Each row was made from one small tree. The marks that hang from a mark follow it in brackets, in the order of their numbers. Every link used is in the known rows. Write each row's tree.
Known rows
J719{J675{J355{J864}} J709}: [ 1.96 -1.94  0.00 -0.07  0.69 -2.11 -2.35  1.35 -3.97 -1.08 -1.39 -4.71
 -1.36  2.05  1.10  0.02  2.25  0.49 -1.21  2.37  0.46  5.78]
J784{J355{J675{J719{J709}} J864}}: [ 1.70 -1.04 -0.99 -3.01 -0.91 -0.32 -2.79  1.98 -2.53 -0.88 -1.71 -5.11
 -2.19  1.68 -0.77 -0.84  2.09  2.06 -2.12  2.16  1.44  4.77]
J411{J365{J864}}: [ 0.86 -2.17  1.00 -0.49  0.85 -1.81 -0.45  3.56 -2.53  1.76 -1.74 -1.83
 -3.81 -0.90  1.16  0.56 -2.11 -0.25  1.16 -0.17 -0.37  0.84]
J784{J355{J675 J864}}: [ 1.93 -2.91 -0.67 -2.15 -1.08 -0.76 -1.35  3.87 -1.90  1.12 -2.70 -4.08
 -2.77  0.04 -1.02 -0.31  1.35  1.80 -1.70  0.46  0.49  3.25]
J411{J355}: [ 0.88 -2.36  0.85 -0.03  1.23 -2.77 -0.65  5.42 -2.46  2.19 -1.83 -2.73
 -2.61 -2.62  1.93  0.23 -1.25 -0.54  1.21  0.66  1.19  1.91]
J784{J355{J675{J719} J864}}: [ 2.08 -1.29 -0.98 -2.89 -1.08 -1.30 -2.21  2.60 -2.42  0.06 -2.09 -3.91
 -2.05  0.61 -0.05 -1.01  1.33  2.43 -2.36  1.09  1.13  3.19]
J709{J719{J675{J355{J864}}}}: [ 1.39 -2.40  0.18  0.05  0.73 -2.64 -1.78  0.78 -3.71 -1.26 -2.74 -3.79
 -0.59  0.57  2.63 -1.07  2.00  0.70 -2.29  1.36 -0.66  4.18]
J675{J355 J719}: [ 2.03 -0.78 -0.01  0.56  0.92 -3.75 -2.83  2.37 -4.49 -0.52 -2.00 -3.48
 -1.04 -0.35  3.13 -2.07 -1.92  1.19 -1.54  1.84  1.21  2.82]
J501{J365{J287 J864{J355{J675{J719}}}}}: [ 1.57 -2.84  0.99 -2.10 -1.55  1.51  0.77  0.06 -1.13  0.81 -3.08 -3.56
 -6.29  1.15 -0.18  1.71 -1.09  1.45 -1.70  0.19 -3.34  0.04]
J355{J675}: [ 1.47 -3.44  0.42 -0.33 -0.31 -1.79 -2.13  4.47 -2.55  1.60 -3.13 -2.51
 -2.55 -0.99  0.09 -1.92 -0.45  0.11 -0.48  0.71 -0.90  3.71]
J411{J355{J675} J365{J287 J501 J864}}: [ 2.46 -0.91  1.62 -4.04  0.52  0.84  0.76  3.48  0.14  1.90 -0.91 -0.85
 -6.31 -0.21 -0.78  3.33  0.37 -0.81  0.84 -1.51 -2.02 -2.54]
J864{J355{J675}}: [ 0.86 -3.54  0.19 -0.06 -0.42 -1.29 -1.64  3.35 -1.81  1.65 -3.15 -4.39
 -3.26 -0.94  0.23 -0.77 -0.54  0.21 -0.39  0.38 -2.09  4.16]
J411{J355{J675}}: [ 1.00 -2.41  0.36 -1.33  0.61 -1.92 -1.99  5.35 -1.89  2.17 -1.95 -2.53
 -2.88 -1.68  0.33 -0.66  0.65 -0.47  0.51 -0.01  0.12  2.58]
J411{J355{J864}}: [ 1.40 -2.14  0.44 -1.43  0.93 -2.25 -0.15  4.73 -2.67  2.14 -1.54 -2.54
 -1.92 -1.65  0.76  0.58 -0.17 -0.15  0.61 -0.01  1.03  1.58]
J287{J365{J864{J355}}}: [ 1.74 -1.35  0.71  0.50 -0.03 -1.51  1.06  1.75 -2.76  0.47 -2.74 -2.78
 -3.96 -1.16  0.68  1.29 -3.46 -0.30  0.31 -0.63 -2.99  1.95]
J501{J365{J287 J864{J355{J675}}}}: [ 1.40 -4.51  1.21 -1.36 -1.57  2.08  1.64  1.40 -0.54  1.80 -3.62 -3.71
 -7.02  0.60 -1.06  2.50 -1.03  0.83 -0.96 -0.41 -3.94  0.04]
J864{J355{J675{J719{J709}}}}: [ 0.69 -1.63 -0.09 -0.93 -0.23 -0.84 -3.01  1.49 -2.41 -0.33 -2.22 -5.37
 -2.73  0.72  0.50 -1.33  0.23  0.63 -0.81  2.05 -1.12  5.78]
J784{J355{J864}}: [ 1.82 -2.92 -0.23 -0.88 -0.47 -1.66 -0.05  3.91 -2.48  1.13 -2.44 -4.23
 -2.42 -0.89  0.58  0.60 -0.56  1.73 -1.05  1.20  1.55  2.52]
J501{J365{J287 J864{J355{J675{J719{J709}}}}}}: [ 1.16 -2.55  0.95 -2.20 -1.44  2.49  0.19 -0.48 -1.19 -0.17 -2.59 -4.80
 -6.46  2.26 -0.84  1.95 -0.31  1.17 -1.43  1.25 -3.05  1.58]
J287{J365{J501 J864{J355}}}: [ 2.08 -0.74  2.03 -0.42 -0.60 -1.27  2.49  1.53 -2.39 -0.41 -2.63 -2.56
 -4.55 -0.80  0.55  2.11 -3.56 -0.07 -0.06 -0.50 -4.08  0.66]
J287{J365{J501}}: [ 2.83 -1.07  1.58 -0.60 -0.16 -2.75  0.81  4.11 -3.37  0.56 -3.22 -1.56
 -2.78 -1.51  1.18  0.55 -3.26 -0.41  0.14  0.03 -1.76  1.55]

Write each row's tree
[ 1.76 -1.37 -0.22 -2.67 -0.50 -0.83 -3.14  1.95 -3.43 -0.42 -1.89 -3.38
 -1.35  1.59 -0.75 -2.06  1.41  0.80 -1.55  1.71 -0.17  4.94]	J355{J675{J719{J709}} J864}
[ 2.64 -2.76  2.49 -0.22 -0.63  0.50  3.21  1.05 -0.72  0.20 -2.51 -2.93
 -5.91 -0.73  0.49  2.91 -3.19  0.44 -0.85  0.81 -3.83 -0.65]	J365{J287 J501 J864{J355}}
[ 3.11 -1.17  0.52 -5.33  0.38  0.45  0.10  4.25 -0.26  2.76 -1.20 -1.41
 -4.58  0.13 -1.24  3.29  1.71 -0.47  0.65 -1.99 -1.01 -1.59]	J411{J355{J675 J864} J365{J287 J501}}
[ 1.89 -2.66  0.66 -0.61  0.71  0.29  1.02  1.78 -0.76  2.22 -2.05 -2.99
 -5.81 -0.65  0.85  3.19 -2.55 -0.21  0.93 -0.56 -1.98 -0.30]	J411{J365{J287 J864{J355}}}
[ 2.34 -2.29  0.02 -0.01  0.45 -3.09 -1.82  1.91 -3.81 -0.16 -1.78 -3.45
 -1.15  1.01  1.77 -0.21  1.45  0.87 -1.50  1.24  0.13  4.24]	J719{J675{J355{J864}}}
[ 2.70 -0.67  2.22 -0.72 -0.47 -1.80  1.90  2.69 -3.18 -0.42 -2.59 -0.77
 -3.84 -0.87  0.46  0.96 -3.52 -0.28 -0.18 -0.21 -2.98  0.26]	J287{J365{J501 J864}}
[ 0.99 -1.92 -0.03 -0.83 -0.48 -1.78 -2.54  2.09 -2.27  0.67 -2.63 -4.13
 -2.59 -0.32  1.22 -1.54 -0.55  0.96 -1.10  0.96 -1.49  4.16]	J864{J355{J675{J719}}}
[ 0.89 -0.60  1.77 -3.65  0.53 -0.79 -0.27  4.13 -0.89  1.44 -0.63 -1.36
 -5.03 -0.39 -0.37  1.86  0.76 -0.71  1.23 -1.45 -1.57 -0.95]	J411{J355{J675} J365{J501 J864}}
[ 0.49 -1.20  0.42 -2.70  1.05 -0.97 -1.59  4.34 -1.32  2.27 -0.76 -1.66
 -4.40 -0.70 -0.23  0.97  0.93 -0.87  1.62 -1.52 -0.44  0.34]	J411{J355{J675} J365{J864}}
[ 1.26 -1.60  0.21 -1.19 -0.13 -1.44 -3.60  2.62 -3.18 -0.33 -2.15 -3.69
 -2.08  0.70  0.42 -2.45  0.34  0.42 -0.97  2.41  0.02  5.30]	J355{J675{J719{J709}}}
[ 1.45 -2.27  0.45  1.33  0.99 -2.72 -2.82  2.01 -3.79 -1.03 -1.66 -4.89
 -2.02  1.11  2.20 -0.44  1.14  0.05 -0.60  2.98  0.61  6.15]	J719{J675{J355} J709}
[ 2.73 -2.84  2.01 -1.47 -1.28  1.40  1.88  1.10 -0.13  0.18 -2.64 -2.71
 -6.22  0.18 -1.10  2.04 -1.38  0.55 -1.52  0.09 -4.89  0.05]	J365{J287 J501 J864{J355{J675}}}
[ 2.13 -0.24  1.22 -3.70 -0.37  1.85 -0.34 -0.40 -0.31 -0.60 -1.10 -3.74
 -6.13  2.22 -0.61  2.68 -0.10  0.32 -0.51  0.50 -3.30  0.64]	J411{J365{J287 J501 J864{J355{J675{J719{J709}}}}}}
[ 2.06 -1.63 -0.29 -2.52 -0.64 -1.83 -2.64  2.54 -3.29  0.45 -2.28 -2.18
 -1.12  0.56 -0.10 -2.30  0.58  1.20 -1.84  0.64 -0.51  3.43]	J355{J675{J719} J864}
[ 0.80 -0.51  2.28 -2.44  1.08 -1.67  1.09  4.20 -1.45  1.43 -0.48 -1.60
 -4.61 -1.31  1.33  2.73 -1.20 -0.73  1.91 -0.76 -0.56 -1.69]	J411{J355 J365{J501 J864}}
[ 2.06  1.08  1.31 -2.54 -1.09  0.03 -0.29 -0.41 -2.35 -2.39 -1.83 -3.49
 -4.26  1.73 -0.78  0.72 -0.94  0.22 -1.11  0.45 -4.20  2.93]	J287{J365{J501 J864{J355{J675{J719{J709}}}}}}
[ 1.25  0.14 -0.84 -4.86  0.98 -1.86 -3.22  3.86 -2.18  2.31 -0.58 -2.11
 -1.94  0.24  0.26  0.14  2.11  0.04  0.65 -1.37  1.20  1.29]	J411{J355{J675{J719} J864} J365}
[ 1.36 -0.83  1.92 -1.92 -1.34 -0.64  0.05  0.44 -1.67 -1.20 -1.93 -3.15
 -4.15  0.58  0.27 -0.18 -0.96  1.34 -1.82  0.76 -3.82  1.57]	J365{J501 J864{J355{J675{J719}}}}
[ 0.61  0.40  0.20 -3.44  1.00 -1.53 -2.52  3.12 -1.77  1.34 -0.27 -1.50
 -3.67 -0.09  0.66  0.24  0.84 -0.26  0.90 -0.96  0.19  0.33]	J411{J355{J675{J719}} J365{J864}}
[ 2.28 -2.04  1.94 -1.58  0.14  0.49  2.41  1.58 -0.29  1.38 -1.91 -2.85
 -6.41 -0.34  0.71  4.10 -2.67 -0.03  0.56 -0.52 -3.14 -1.60]	J411{J365{J287 J501 J864{J355}}}
[ 2.01 -1.07 -0.14 -2.61  0.02  0.64 -1.18  0.42 -0.65  1.21 -1.71 -2.75
 -5.37  0.91  0.15  1.58 -0.73  0.41 -0.40 -0.62 -2.47  0.41]	J411{J365{J287 J864{J355{J675{J719}}}}}
[ 1.79 -1.45  0.16 -0.66 -0.69 -0.62 -0.25  1.69 -2.22  0.43 -2.93 -2.60
 -4.24 -0.23 -0.94  0.36 -1.56 -0.25 -0.32 -1.29 -4.04  2.62]	J287{J365{J864{J355{J675}}}}
[ 1.87 -4.34  1.90 -0.36 -0.82  0.61  2.53  2.57 -2.01  1.77 -3.43 -2.14
 -6.05 -0.43  0.44  2.16 -2.84  0.60 -0.46  0.61 -1.76 -1.08]	J501{J365{J287 J864}}
[ 1.08  1.09  1.51 -4.45  0.41 -1.23 -1.16  2.90 -1.44  0.52 -0.10 -1.28
 -4.24  0.25  0.60  1.11  0.67 -0.02  0.53 -0.87 -0.96 -1.00]	J411{J355{J675{J719}} J365{J501 J864}}
[ 0.88 -2.62  0.65  1.38  1.01 -3.21 -2.26  1.40 -3.45 -1.14 -3.02 -4.06
 -1.25 -0.41  3.80 -1.48  0.94  0.33 -1.67  1.99 -0.52  4.53]	J709{J719{J675{J355}}}
[ 1.90 -1.54  0.74 -1.81  1.70 -0.33  0.61  3.78 -0.88  2.73 -0.89 -1.28
 -5.45 -1.42  0.89  3.31 -1.38 -1.02  1.90 -0.94  0.16 -1.89]	J411{J355 J365{J287 J864}}
[ 1.12 -2.40  2.64  0.12 -0.63 -1.05  2.17  1.83 -1.76 -0.25 -2.21 -3.53
 -4.52 -0.94  0.97  1.41 -2.87  0.63 -0.46  0.92 -3.40  0.95]	J365{J501 J864{J355}}
[ 1.29 -1.55  2.37 -1.47  0.20 -1.55  0.89  3.36 -2.12  0.91 -1.67 -1.62
 -4.33 -0.59  1.15  1.43 -2.23 -0.09  0.78 -0.07 -1.59 -0.49]	J411{J365{J501 J864}}
[ 2.02 -1.55  0.26 -3.05  1.07  0.60 -0.61  3.68 -0.26  2.71 -0.99 -1.14
 -5.77 -0.53 -0.73  2.52  0.48 -0.97  1.27 -1.65 -0.88 -1.30]	J411{J355{J675} J365{J287 J864}}
